Every row comes from one small tree of marks. The marks that hang from a mark follow it in brackets, in alphabetical order. Every link used is in the known rows. Which tree was each row made from?
Known rows
tesa(fara robu(zabof) rugu(fiso)): [ 0.35  0.00 -0.05  0.00 -0.25  0.06  0.07 -0.12 -0.01  0.03 -0.09  0.12
  0.01 -0.02  0.18  0.03  0.15 -0.15 -0.04 -0.04]
fara(tesa): [-0.44 -0.20  0.07 -0.01  0.37 -0.15  0.04 -0.07  0.09  0.12 -0.12  0.07
  0.06 -0.22 -0.50 -0.02 -0.13 -0.14 -0.25 -0.11]
robu(zabof(zufo)): [-0.31 -0.14  0.06  0.33  0.43 -0.08 -0.26 -0.11 -0.16  0.06  0.04 -0.17
  0.08 -0.06 -0.35  0.10 -0.02  0.09 -0.07  0.26]
robu(fiso tesa(fara)): [-0.16 -0.04  0.10  0.08 -0.09  0.06  0.04  0.24  0.01  0.01 -0.07  0.07
  0.22 -0.17  0.24  0.17 -0.07  0.14  0.30 -0.17]
tesa(fara robu(fiso zabof(zufo(nosus))) rugu): [ 0.40  0.22 -0.28 -0.09 -0.16  0.06  0.10 -0.02  0.03 -0.02  0.34 -0.06
 -0.22 -0.07  0.31  0.01  0.03  0.31  0.17  0.01]
fara(tesa(robu(fiso zabof(zufo(nosus))) rugu)): [ 0.27  0.14 -0.27 -0.21  0.10 -0.08  0.22 -0.07  0.20 -0.06  0.21 -0.21
 -0.28 -0.13  0.00 -0.14 -0.16  0.22  0.02 -0.07]
tesa(fara robu(fiso zabof(zufo)) rugu): [ 0.43 -0.01 -0.19 -0.01 -0.20  0.05  0.11 -0.18  0.14  0.02  0.19 -0.12
 -0.05 -0.09  0.25  0.15  0.00  0.23  0.13 -0.03]
robu(fiso tesa(rugu)): [-0.12 -0.03  0.06  0.08  0.12  0.02  0.14  0.16  0.10 -0.07 -0.03  0.02
  0.28 -0.10  0.07  0.26 -0.16  0.20  0.38 -0.19]
rugu(fiso tesa): [-0.38 -0.08  0.25 -0.04  0.14 -0.01 -0.24  0.05 -0.30 -0.04 -0.17  0.12
  0.09  0.28 -0.32 -0.18  0.06 -0.44 -0.28  0.05]
rugu(tesa): [-0.43 -0.15  0.13  0.06  0.23 -0.02 -0.17  0.00 -0.19  0.00 -0.07  0.18
  0.10  0.10 -0.32 -0.05 -0.05 -0.12 -0.24  0.06]
zabof(zufo(nosus)): [-0.55  0.10  0.02  0.01  0.45 -0.11 -0.22  0.00 -0.22  0.09  0.23 -0.04
 -0.15  0.08 -0.48 -0.09  0.04  0.01 -0.16  0.25]
robu(fiso tesa(fara) zabof(zufo(nosus))): [ 0.01  0.20 -0.01  0.11 -0.05  0.10 -0.11  0.29 -0.11 -0.08  0.17 -0.19
 -0.03 -0.07  0.37  0.05 -0.07  0.42  0.38  0.09]
robu(fiso tesa(fara rugu) zabof(zufo(nosus))): [ 0.24  0.23 -0.06  0.01 -0.14  0.15  0.02  0.19  0.05 -0.13  0.26 -0.18
  0.00  0.00  0.42  0.18 -0.10  0.52  0.48 -0.01]
tesa(robu rugu(fiso)): [-0.07  0.00  0.01 -0.12  0.05 -0.10  0.09 -0.12 -0.02  0.06 -0.10  0.13
 -0.02  0.11 -0.22 -0.07  0.12 -0.37 -0.18 -0.02]
rugu(fiso tesa(fara robu)): [-0.04 -0.02  0.10 -0.29 -0.35  0.02 -0.07 -0.03 -0.17  0.01 -0.16  0.21
 -0.15  0.27  0.05 -0.29  0.17 -0.43 -0.40  0.03]
bovi(fiso zabof(zufo)): [-0.33 -0.14  0.07  0.31  0.36 -0.29 -0.21  0.07  0.22  0.11  0.00 -0.13
 -0.04  0.21 -0.85 -0.14  0.17 -0.47 -0.19  0.15]
robu(fiso tesa(rugu) zabof): [ 0.09 -0.03  0.01  0.32  0.12  0.08  0.08  0.20  0.05 -0.13 -0.07 -0.05
  0.35 -0.22  0.25  0.29 -0.19  0.36  0.51 -0.15]
fara(tesa(robu rugu(fiso))): [ 0.00 -0.06 -0.01 -0.34  0.02 -0.15  0.24 -0.19  0.21  0.06 -0.16  0.04
 -0.13  0.04 -0.30 -0.18 -0.01 -0.40 -0.33 -0.17]
zufo(nosus zabof): [-0.45  0.19  0.08  0.21  0.58  0.08 -0.25  0.29 -0.22  0.00  0.15  0.25
 -0.05 -0.24 -0.18 -0.24 -0.10  0.09  0.01 -0.03]
bovi(fiso): [-0.50 -0.12  0.02  0.19  0.39 -0.16 -0.10  0.04  0.00  0.09 -0.06  0.14
  0.12  0.01 -0.58  0.01  0.14 -0.36 -0.08 -0.03]

Write each row's tree
[ 0.13  0.00 -0.02  0.00  0.05 -0.08 -0.07 -0.22 -0.03  0.01 -0.01 -0.20
 -0.10  0.20 -0.15 -0.07  0.10 -0.16 -0.16  0.21]	tesa(robu(zabof(zufo)) rugu(fiso))
[ 0.26  0.00  0.02  0.09 -0.18  0.13  0.03  0.04  0.15 -0.09  0.12 -0.24
  0.18 -0.02  0.36  0.32 -0.14  0.45  0.43 -0.05]	robu(fiso tesa(fara rugu) zabof(zufo))
[ 0.07 -0.06 -0.08 -0.18 -0.30  0.05  0.06  0.04 -0.06 -0.01 -0.01  0.22
 -0.05  0.00  0.23 -0.12  0.01 -0.09 -0.13 -0.13]	rugu(tesa(fara robu(fiso)))
[ 0.16 -0.01  0.07 -0.18 -0.33  0.04 -0.22 -0.12 -0.16 -0.04 -0.06 -0.13
 -0.23  0.36  0.12 -0.28  0.15 -0.23 -0.37  0.25]	rugu(fiso tesa(fara robu(zabof(zufo))))
[ 0.13  0.02  0.00 -0.23 -0.25 -0.01  0.13 -0.16  0.05  0.09 -0.05  0.18
 -0.06  0.10  0.01 -0.02  0.17 -0.31 -0.17 -0.10]	tesa(fara robu rugu(fiso))
[-0.05  0.03  0.20 -0.13 -0.24  0.08  0.05  0.06  0.06 -0.01 -0.10  0.07
  0.17  0.16  0.12  0.15  0.04 -0.09  0.13 -0.12]	robu(tesa(fara rugu(fiso)))
[-0.09 -0.09 -0.03 -0.18 -0.24  0.02  0.00 -0.09 -0.05  0.06 -0.04  0.25
 -0.14  0.09  0.05 -0.16  0.05 -0.11 -0.36  0.04]	rugu(tesa(fara robu))
[ 0.04 -0.08 -0.10  0.09 -0.04 -0.04 -0.09 -0.20 -0.01  0.12  0.06 -0.10
 -0.15 -0.06  0.02 -0.02  0.08  0.11 -0.19  0.24]	tesa(fara robu(zabof(zufo)))
[ 0.18  0.02  0.17  0.10 -0.23  0.15 -0.01  0.11  0.01 -0.07 -0.15  0.00
  0.22  0.04  0.29  0.19  0.02  0.07  0.26 -0.06]	robu(tesa(fara rugu(fiso)) zabof)
[-0.05 -0.13 -0.13 -0.24  0.11 -0.16  0.30 -0.25  0.32  0.10 -0.05  0.10
 -0.11 -0.14 -0.31 -0.05 -0.12 -0.08 -0.29 -0.16]	fara(tesa(robu rugu))
[ 0.16  0.04  0.18 -0.02 -0.22  0.10 -0.10 -0.03  0.05 -0.05 -0.01 -0.26
  0.08  0.25  0.19  0.16  0.02  0.10  0.17  0.11]	robu(tesa(fara rugu(fiso)) zabof(zufo))
[ 0.07  0.00  0.04 -0.03 -0.19  0.11  0.18  0.13  0.16 -0.04  0.02  0.09
  0.26 -0.11  0.30  0.31 -0.11  0.25  0.39 -0.27]	robu(fiso tesa(fara rugu))
[-0.03 -0.02  0.14 -0.11 -0.08  0.05 -0.01 -0.09 -0.03  0.08 -0.02  0.18
  0.15  0.10 -0.13  0.15  0.13 -0.28 -0.03 -0.15]	tesa(fara rugu(fiso))
[ 0.21 -0.07 -0.05 -0.10  0.01 -0.09  0.18 -0.14  0.16  0.00 -0.20 -0.02
 -0.06 -0.09 -0.13 -0.14 -0.03 -0.24 -0.19 -0.12]	fara(tesa(robu(zabof) rugu(fiso)))
[ 0.30  0.25 -0.10 -0.19 -0.21  0.04 -0.03 -0.10 -0.08  0.00  0.20 -0.07
 -0.30  0.21  0.13 -0.15  0.18 -0.02 -0.10  0.17]	tesa(fara robu(zabof(zufo(nosus))) rugu(fiso))
[ 0.08 -0.06 -0.14  0.10  0.16 -0.09  0.01 -0.27  0.09  0.03  0.11 -0.14
 -0.09  0.02 -0.16  0.07 -0.01  0.17 -0.12  0.22]	tesa(robu(zabof(zufo)) rugu)
[ 0.23  0.17 -0.17 -0.16 -0.25  0.09 -0.10  0.10 -0.18 -0.11  0.22 -0.05
 -0.30  0.10  0.35 -0.25  0.02  0.19 -0.05  0.13]	rugu(tesa(fara robu(fiso zabof(zufo(nosus)))))
[ 0.12  0.26  0.11 -0.11 -0.18  0.12 -0.11  0.11 -0.06 -0.10  0.13 -0.20
 -0.09  0.26  0.25  0.02  0.05  0.19  0.20  0.14]	robu(tesa(fara rugu(fiso)) zabof(zufo(nosus)))
[-0.13 -0.13 -0.11 -0.14  0.15 -0.16  0.23 -0.01  0.15  0.08 -0.11  0.05
 -0.05 -0.31 -0.19 -0.14 -0.12 -0.17 -0.15 -0.23]	fara(tesa(robu(fiso)))
[ 0.33 -0.11 -0.21  0.00  0.06 -0.05  0.31 -0.07  0.26 -0.02 -0.07 -0.01
  0.03 -0.36  0.05  0.02 -0.19  0.10  0.07 -0.28]	fara(tesa(robu(fiso zabof) rugu))
[-0.13 -0.08  0.07  0.43  0.21  0.04 -0.04  0.31 -0.11 -0.08 -0.16 -0.06
  0.31 -0.29  0.20  0.17 -0.16  0.25  0.41 -0.05]	robu(fiso tesa zabof)
[ 0.00  0.00  0.18  0.22  0.07  0.06 -0.05  0.14 -0.06 -0.11 -0.21 -0.07
  0.25  0.05  0.07  0.13 -0.03  0.02  0.24  0.01]	robu(tesa(rugu(fiso)) zabof)
[-0.11 -0.08  0.09  0.31 -0.04  0.10 -0.08  0.15 -0.03  0.01 -0.14  0.03
  0.20 -0.21  0.24  0.18 -0.06  0.29  0.21  0.05]	robu(tesa(fara) zabof)
[-0.06 -0.12 -0.05  0.17  0.06 -0.01 -0.10 -0.02 -0.17 -0.04 -0.15  0.13
 -0.04 -0.02  0.01 -0.17 -0.02  0.00 -0.23  0.17]	rugu(tesa(robu(zabof)))
[ 0.01 -0.05 -0.11 -0.03 -0.11 -0.02  0.12  0.02 -0.01  0.11 -0.01  0.19
  0.01 -0.25  0.13  0.02  0.05 -0.07  0.00 -0.16]	tesa(fara robu(fiso))
[ 0.11  0.22 -0.09 -0.08  0.09 -0.06 -0.07 -0.08 -0.14 -0.04  0.14 -0.14
 -0.27  0.21 -0.09 -0.20  0.13 -0.08 -0.11  0.24]	tesa(robu(zabof(zufo(nosus))) rugu(fiso))
